Each row was made from one walk, in order. Every step used is in the known rows, and no mark comes twice. Write each row's walk.
Known rows:
serek > zizon > kibof > defo > mido: -.58,.06,-.29,.36,.19,-.11,.38,.28,-.65,.08,.65,-.22,-.24,-.17,-.38,-.29,-.02,-.15,-.45,.52,.49,.60,-.10,.19,.27,-.04,.53
mido > pakosur > serek > zizon: -.05,-.65,.91,-.15,.17,.40,-.13,-.41,.18,-.17,-.07,.31,.22,-.21,-.16,-.17,-.29,-.01,.26,-.01,-.02,-.42,-.03,.17,.03,-.25,.09
zizon > kibof: -.18,-.24,-.60,.30,.35,-.18,-.40,-.54,-.02,.13,-.19,-.17,-.25,.45,.32,-.03,-.07,-.05,-.12,.34,.06,.05,-.06,.07,-.10,-.21,-.14
pakosur > serek > zizon > nusu: .18,-.28,.86,-.26,-.06,.28,-.06,-.32,.02,-.28,-.11,-.06,.19,.05,-.02,.80,-.29,.31,-.15,.08,.01,.01,.10,-.22,.37,-.42,-.67
pakosur > serek > defo > kibof > zizon > nusu: -.02,.34,.12,-.55,.03,.16,-.40,-.06,.20,-.30,.11,-.64,-.09,.31,.21,.69,.18,-.16,-.06,-.10,-.17,-.17,-.33,-.36,.20,-.29,-.85
defo > mido > pakosur: -.14,.14,.25,-.32,-.16,-.77,.03,.23,.09,.09,.34,-.03,-.43,-.14,-.10,-.17,.13,-.09,.40,.21,.23,.01,.36,.68,-.24,.46,.36
kibof > defo > mido: -.28,.45,.02,.28,-.08,-.40,.57,.29,-.55,-.01,.67,-.25,-.44,-.26,-.27,-.10,.26,.00,-.37,.14,.44,.52,.16,.00,.08,.24,.45
serek > zizon > kibof > defo > mido > pakosur: -.27,-.16,-.17,-.32,.08,-.33,.29,.40,-.16,.11,.44,.07,-.19,-.28,-.48,-.52,.14,-.21,.02,.40,.07,.26,-.09,.67,-.01,.26,.74
pakosur > serek > defo > nusu: .26,-.37,.18,-.01,-.15,.32,-.03,-.34,.21,-.37,-.52,.11,-.28,-.59,.17,.32,.00,.77,.15,-.33,-.06,-.23,.51,-.19,-.02,-.07,-.41
pakosur > kibof: .05,.25,-.19,.40,-.30,-.17,.00,-.13,-.19,.36,-.28,-.26,.17,.64,.36,.09,-.17,-.09,.16,.09,-.13,-.41,.27,.06,.21,.27,-.24
kibof > defo: .18,.22,-.05,.24,.09,.03,.36,.06,-.09,.01,.13,.03,-.06,-.11,-.32,-.19,.44,.02,-.37,-.21,-.19,.14,-.03,-.31,-.02,.21,.40
serek > defo > mido: -.58,.00,-.21,.44,-.19,-.13,-.02,-.10,-.27,-.08,.36,-.55,-.36,-.27,.14,.15,-.34,.14,.07,.35,.75,.19,.37,-.06,.23,.58,.14
mido > zizon > kibof > defo: .13,-.05,-.67,.20,.23,-.06,.43,-.12,-.04,.00,-.36,.29,.14,-.01,-.41,-.54,.08,-.38,-.55,.13,-.16,.46,-.42,-.33,-.15,-.12,.32
pakosur > kibof > defo > nusu: .50,.36,-.26,-.01,-.21,-.20,.58,.47,-.19,.04,-.19,.20,.10,-.19,-.04,-.06,.43,.46,-.10,-.26,-.44,.04,.35,.09,.12,.10,.11
pakosur > nusu: .35,.02,.66,-.01,-.07,.11,-.27,-.21,.14,-.32,-.06,.07,-.51,-.01,.12,.10,.07,.45,-.06,.14,.15,.12,.38,-.20,.14,-.01,-.27
serek > defo > nusu: .23,-.17,-.26,.07,-.08,.00,-.14,-.10,.28,-.23,-.38,.02,-.06,-.46,.32,.24,-.03,.74,.16,-.20,.06,-.08,.51,-.09,.08,.39,-.09
mido > defo > serek: .26,.01,.02,.39,-.18,.42,-.17,.03,.10,.31,-.29,.62,.09,-.15,.21,-.23,.08,.15,.33,-.90,-.08,.08,.07,-.23,-.82,-.19,.12
mido > defo: .33,.24,-.16,.48,.00,.14,.21,.02,-.06,.53,-.27,-.03,.20,.18,.05,-.52,-.10,.06,.21,-.58,.15,.44,.08,-.44,-.17,.15,.24
zizon > nusu: .30,.20,.22,-.21,-.23,-.36,-.10,-.11,.12,-.13,-.11,-.25,-.05,.30,.21,.87,.03,.32,-.15,.00,-.09,.16,.33,-.13,.11,.02,-.60
zizon > kibof > defo: -.02,-.02,-.58,.25,.29,.11,.18,-.17,-.21,.06,-.02,-.05,-.13,.06,-.25,-.32,.38,-.08,-.51,.09,-.26,.29,-.19,-.15,-.07,-.11,.26
kibof > zizon > nusu: .32,.46,.23,-.42,-.02,-.36,-.21,.01,.44,-.22,.16,-.29,.03,.21,.18,.55,.09,-.03,-.04,-.06,-.12,-.04,-.05,-.21,.22,.01,-.35
defo > serek > zizon > nusu: .09,-.26,.48,-.23,-.12,.15,-.33,.00,.13,-.16,.03,.28,.32,-.01,.21,.81,-.22,.37,-.02,-.06,-.07,-.10,.08,-.02,.00,-.18,-.43
mido > pakosur > kibof > defo > nusu: .61,.27,-.23,-.27,-.28,-.29,.57,.61,-.01,.06,-.26,.35,.07,-.23,-.17,-.23,.54,.40,.04,-.35,-.63,-.06,.34,.39,.00,.24,.23
mido > defo > kibof > zizon > nusu: .21,.75,-.21,-.51,.17,-.21,-.20,.42,.17,.11,.21,-.58,.16,.57,.20,.29,.20,-.27,-.03,-.19,-.10,.26,-.40,-.24,.09,-.19,-.48
serek > zizon > kibof > defo: -.21,-.32,-.44,.26,.44,.37,.16,-.11,-.29,.11,.09,.09,.19,.03,-.34,-.47,.11,-.07,-.53,.26,-.12,.29,-.41,-.13,.21,-.14,.42

Which walk is each row?
.16,-.18,.40,-.27,-.14,.31,-.05,.16,.02,-.17,.13,.30,.39,-.14,-.12,.61,.03,.30,-.24,-.17,-.26,.13,-.05,-.16,.02,-.18,-.20 : kibof > defo > serek > zizon > nusu
-.08,.50,-.53,.16,.38,.03,-.23,.36,-.36,.63,.08,-.57,.09,.72,.27,-.33,.28,-.25,.11,-.27,.19,.40,-.36,-.22,-.29,-.11,-.14 : mido > defo > kibof
-.20,-.39,.31,.23,.17,.67,-.08,.03,.03,-.03,.20,.64,.44,-.38,-.16,-.18,-.05,.05,-.12,-.22,.01,-.19,-.25,-.10,-.13,-.10,.51 : kibof > defo > serek > zizon
-.35,-.51,.89,-.16,.09,.19,.00,-.21,-.04,-.11,.21,.13,.02,-.27,-.22,-.16,-.31,-.02,.23,.15,.28,-.25,.04,.31,.09,-.26,.18 : defo > mido > pakosur > serek > zizon
-.40,-.58,-.39,.35,.52,.17,-.40,-.45,-.06,.15,-.05,-.06,.25,.36,.23,-.15,-.39,-.03,-.12,.56,.24,.01,-.31,.13,.27,-.22,.09 : serek > zizon > kibof
-.16,.06,-.25,-.33,-.04,-.49,.29,.38,-.12,.09,.36,-.03,-.48,-.25,-.44,-.45,.36,-.22,.02,.28,-.03,.26,.07,.67,-.25,.29,.56 : zizon > kibof > defo > mido > pakosur
-.29,.68,-.23,-.17,.57,-.27,-.56,.12,.20,.08,.54,-.50,-.05,.51,.37,-.24,.35,-.54,.09,.02,.12,-.33,-.59,-.13,.01,-.06,.01 : defo > kibof > zizon
-.54,-.14,.33,.36,-.24,.22,.06,-.31,-.34,-.26,.22,-.45,-.59,-.44,-.04,.25,-.29,.10,-.02,.15,.61,.08,.37,-.15,.14,.15,-.20 : pakosur > serek > defo > mido
.00,.28,-.19,.17,-.06,-.63,.79,.20,-.10,-.08,-.02,.29,.02,-.36,-.42,-.46,-.27,-.51,-.31,.16,.53,.61,-.05,-.33,-.22,.22,.43 : kibof > defo > mido > zizon
.28,.65,.06,-.34,-.31,-.28,-.07,.14,.22,-.03,-.02,-.44,.19,.49,.24,.54,-.04,-.14,.07,-.02,-.34,-.29,-.01,-.10,.42,.06,-.50 : pakosur > kibof > zizon > nusu
.08,-.13,.38,-.20,-.01,-.03,-.17,-.02,.08,-.12,.05,-.19,.34,.19,.12,.73,-.31,.31,-.12,.23,.11,.14,.11,-.13,.41,.04,-.35 : serek > zizon > nusu
-.23,-.62,-.45,.43,.37,.61,-.39,-.23,-.10,.34,-.17,.36,.39,.12,.21,-.39,-.38,-.03,.07,.01,.08,.13,-.40,.04,-.25,-.49,.18 : mido > defo > serek > zizon > kibof
.34,-.48,.27,-.34,-.19,.20,-.02,-.20,.38,-.37,-.56,.26,-.26,-.67,.08,.19,.09,.70,.32,-.38,-.26,-.30,.51,.12,-.15,.06,-.28 : mido > pakosur > serek > defo > nusu
.09,.66,-.05,-.58,.18,-.41,-.40,.24,.22,-.14,.37,-.61,-.04,.58,.33,.63,.26,-.21,-.09,.05,-.09,-.03,-.33,-.18,.17,-.16,-.61 : defo > kibof > zizon > nusu
-.19,-.44,-.08,.21,.41,.58,.20,-.25,-.34,-.03,-.02,.19,.06,-.08,-.47,-.37,.13,-.10,-.54,.11,-.18,.19,-.42,-.20,.18,-.49,.19 : pakosur > serek > zizon > kibof > defo
.19,-.11,.27,-.17,-.34,.36,.08,.30,-.12,-.03,-.04,.22,.53,.08,-.03,.61,-.12,.20,-.19,-.08,-.37,-.06,.01,-.06,.17,-.13,-.32 : pakosur > kibof > defo > serek > zizon > nusu
-.09,.60,-.09,-.22,-.17,-.54,.03,.38,.27,.17,.33,-.25,.01,.19,.05,-.47,.03,-.60,.46,.10,-.06,-.54,-.11,.48,.15,.37,.31 : defo > mido > pakosur > kibof > zizon
-.03,-.38,.23,.44,.11,.65,-.16,.01,.09,.30,-.05,.57,.62,-.18,.08,-.37,-.36,.12,.27,-.44,.19,.02,-.16,-.15,-.29,-.13,.43 : mido > defo > serek > zizon
.21,.11,-.19,-.08,-.35,-.39,.01,.13,.08,.40,-.33,-.08,.11,.46,.13,-.16,.00,-.19,.54,.04,-.43,-.52,.25,.50,.07,.47,.03 : mido > pakosur > kibof
.48,-.04,-.57,-.10,.17,-.34,.53,.16,.06,-.15,-.47,.54,.03,-.35,-.22,-.30,.24,.28,-.42,-.09,-.21,.45,.00,-.02,-.19,-.22,.17 : mido > zizon > kibof > defo > nusu
.41,.53,.03,-.66,-.37,-.44,-.09,.30,.43,-.01,-.05,-.28,.15,.41,.12,.39,.08,-.21,.25,-.07,-.49,-.33,-.05,.19,.27,.21,-.39 : mido > pakosur > kibof > zizon > nusu
.23,.05,-.03,-.06,-.37,.26,.11,.28,.03,.12,-.12,.69,.03,-.19,-.16,-.18,.53,-.08,.23,-.54,-.66,-.47,.01,.27,-.66,.03,.24 : mido > pakosur > kibof > defo > serek
-.40,-.78,.08,.29,.50,.45,-.36,-.72,-.17,-.04,-.19,.02,.06,.21,.06,-.09,-.35,-.07,-.14,.39,.10,-.14,-.28,.03,.14,-.73,-.22 : pakosur > serek > zizon > kibof
.24,.00,.69,-.44,-.27,-.32,-.06,.27,.11,-.27,.23,.05,-.80,-.29,-.10,-.11,.15,.31,.22,.29,.24,.27,.50,.44,-.06,.23,.02 : defo > mido > pakosur > nusu
-.22,-.07,-.32,.26,-.18,-.36,.37,-.08,.11,-.16,-.27,.04,.09,-.38,-.05,-.24,-.74,-.36,-.01,.33,.81,.41,.05,-.33,-.09,.55,.16 : serek > defo > mido > zizon
-.41,.29,-.05,-.16,.41,.31,-.58,-.22,.28,-.14,.25,-.63,-.09,.18,.20,-.13,.13,-.49,.11,-.11,.09,-.50,-.60,-.36,.06,-.13,-.28 : pakosur > serek > defo > kibof > zizon
-.25,-.16,-.69,.24,.22,-.57,.11,-.28,-.06,.02,-.26,.01,-.14,.11,.11,-.31,-.49,-.47,-.16,.64,.52,.47,-.17,.10,-.26,-.19,.02 : defo > mido > zizon > kibof
-.11,-.24,.48,-.24,-.07,.04,.29,-.17,-.20,-.16,.06,.13,-.67,-.35,-.45,-.23,.37,-.16,-.04,-.03,-.17,.03,.07,.40,-.34,-.51,-.03 : zizon > kibof > defo > mido > pakosur > serek
-.11,-.50,.37,.32,-.17,.75,-.20,-.79,.12,-.27,-.46,-.22,-.25,-.33,.08,.25,-.25,.21,.08,-.25,.07,-.40,.19,-.52,.06,.08,-.44 : pakosur > serek > defo
.01,.61,-.19,.13,-.01,-.22,-.07,.01,.26,.14,.09,-.28,.26,.46,.26,-.26,-.07,-.44,.23,-.03,-.13,-.62,-.21,-.08,.33,.18,.10 : pakosur > kibof > zizon
-.14,.05,-.30,.04,-.61,-.28,.13,.31,-.17,.34,-.12,-.37,-.01,.19,.05,-.13,-.22,-.17,.53,.24,-.05,-.33,.34,.57,.21,.77,.09 : serek > defo > mido > pakosur > kibof
-.24,-.54,.41,.31,.19,.45,-.48,-.23,.17,-.01,.12,.53,.42,-.19,.20,.05,-.32,.14,.21,-.12,.20,-.39,-.07,.01,-.19,-.10,.24 : defo > serek > zizon
.17,.14,-.05,.29,-.32,.39,.12,.17,-.12,.13,-.09,.58,.12,-.11,-.05,.00,.46,.00,-.01,-.52,-.51,-.36,.03,-.06,-.48,-.08,.13 : pakosur > kibof > defo > serek
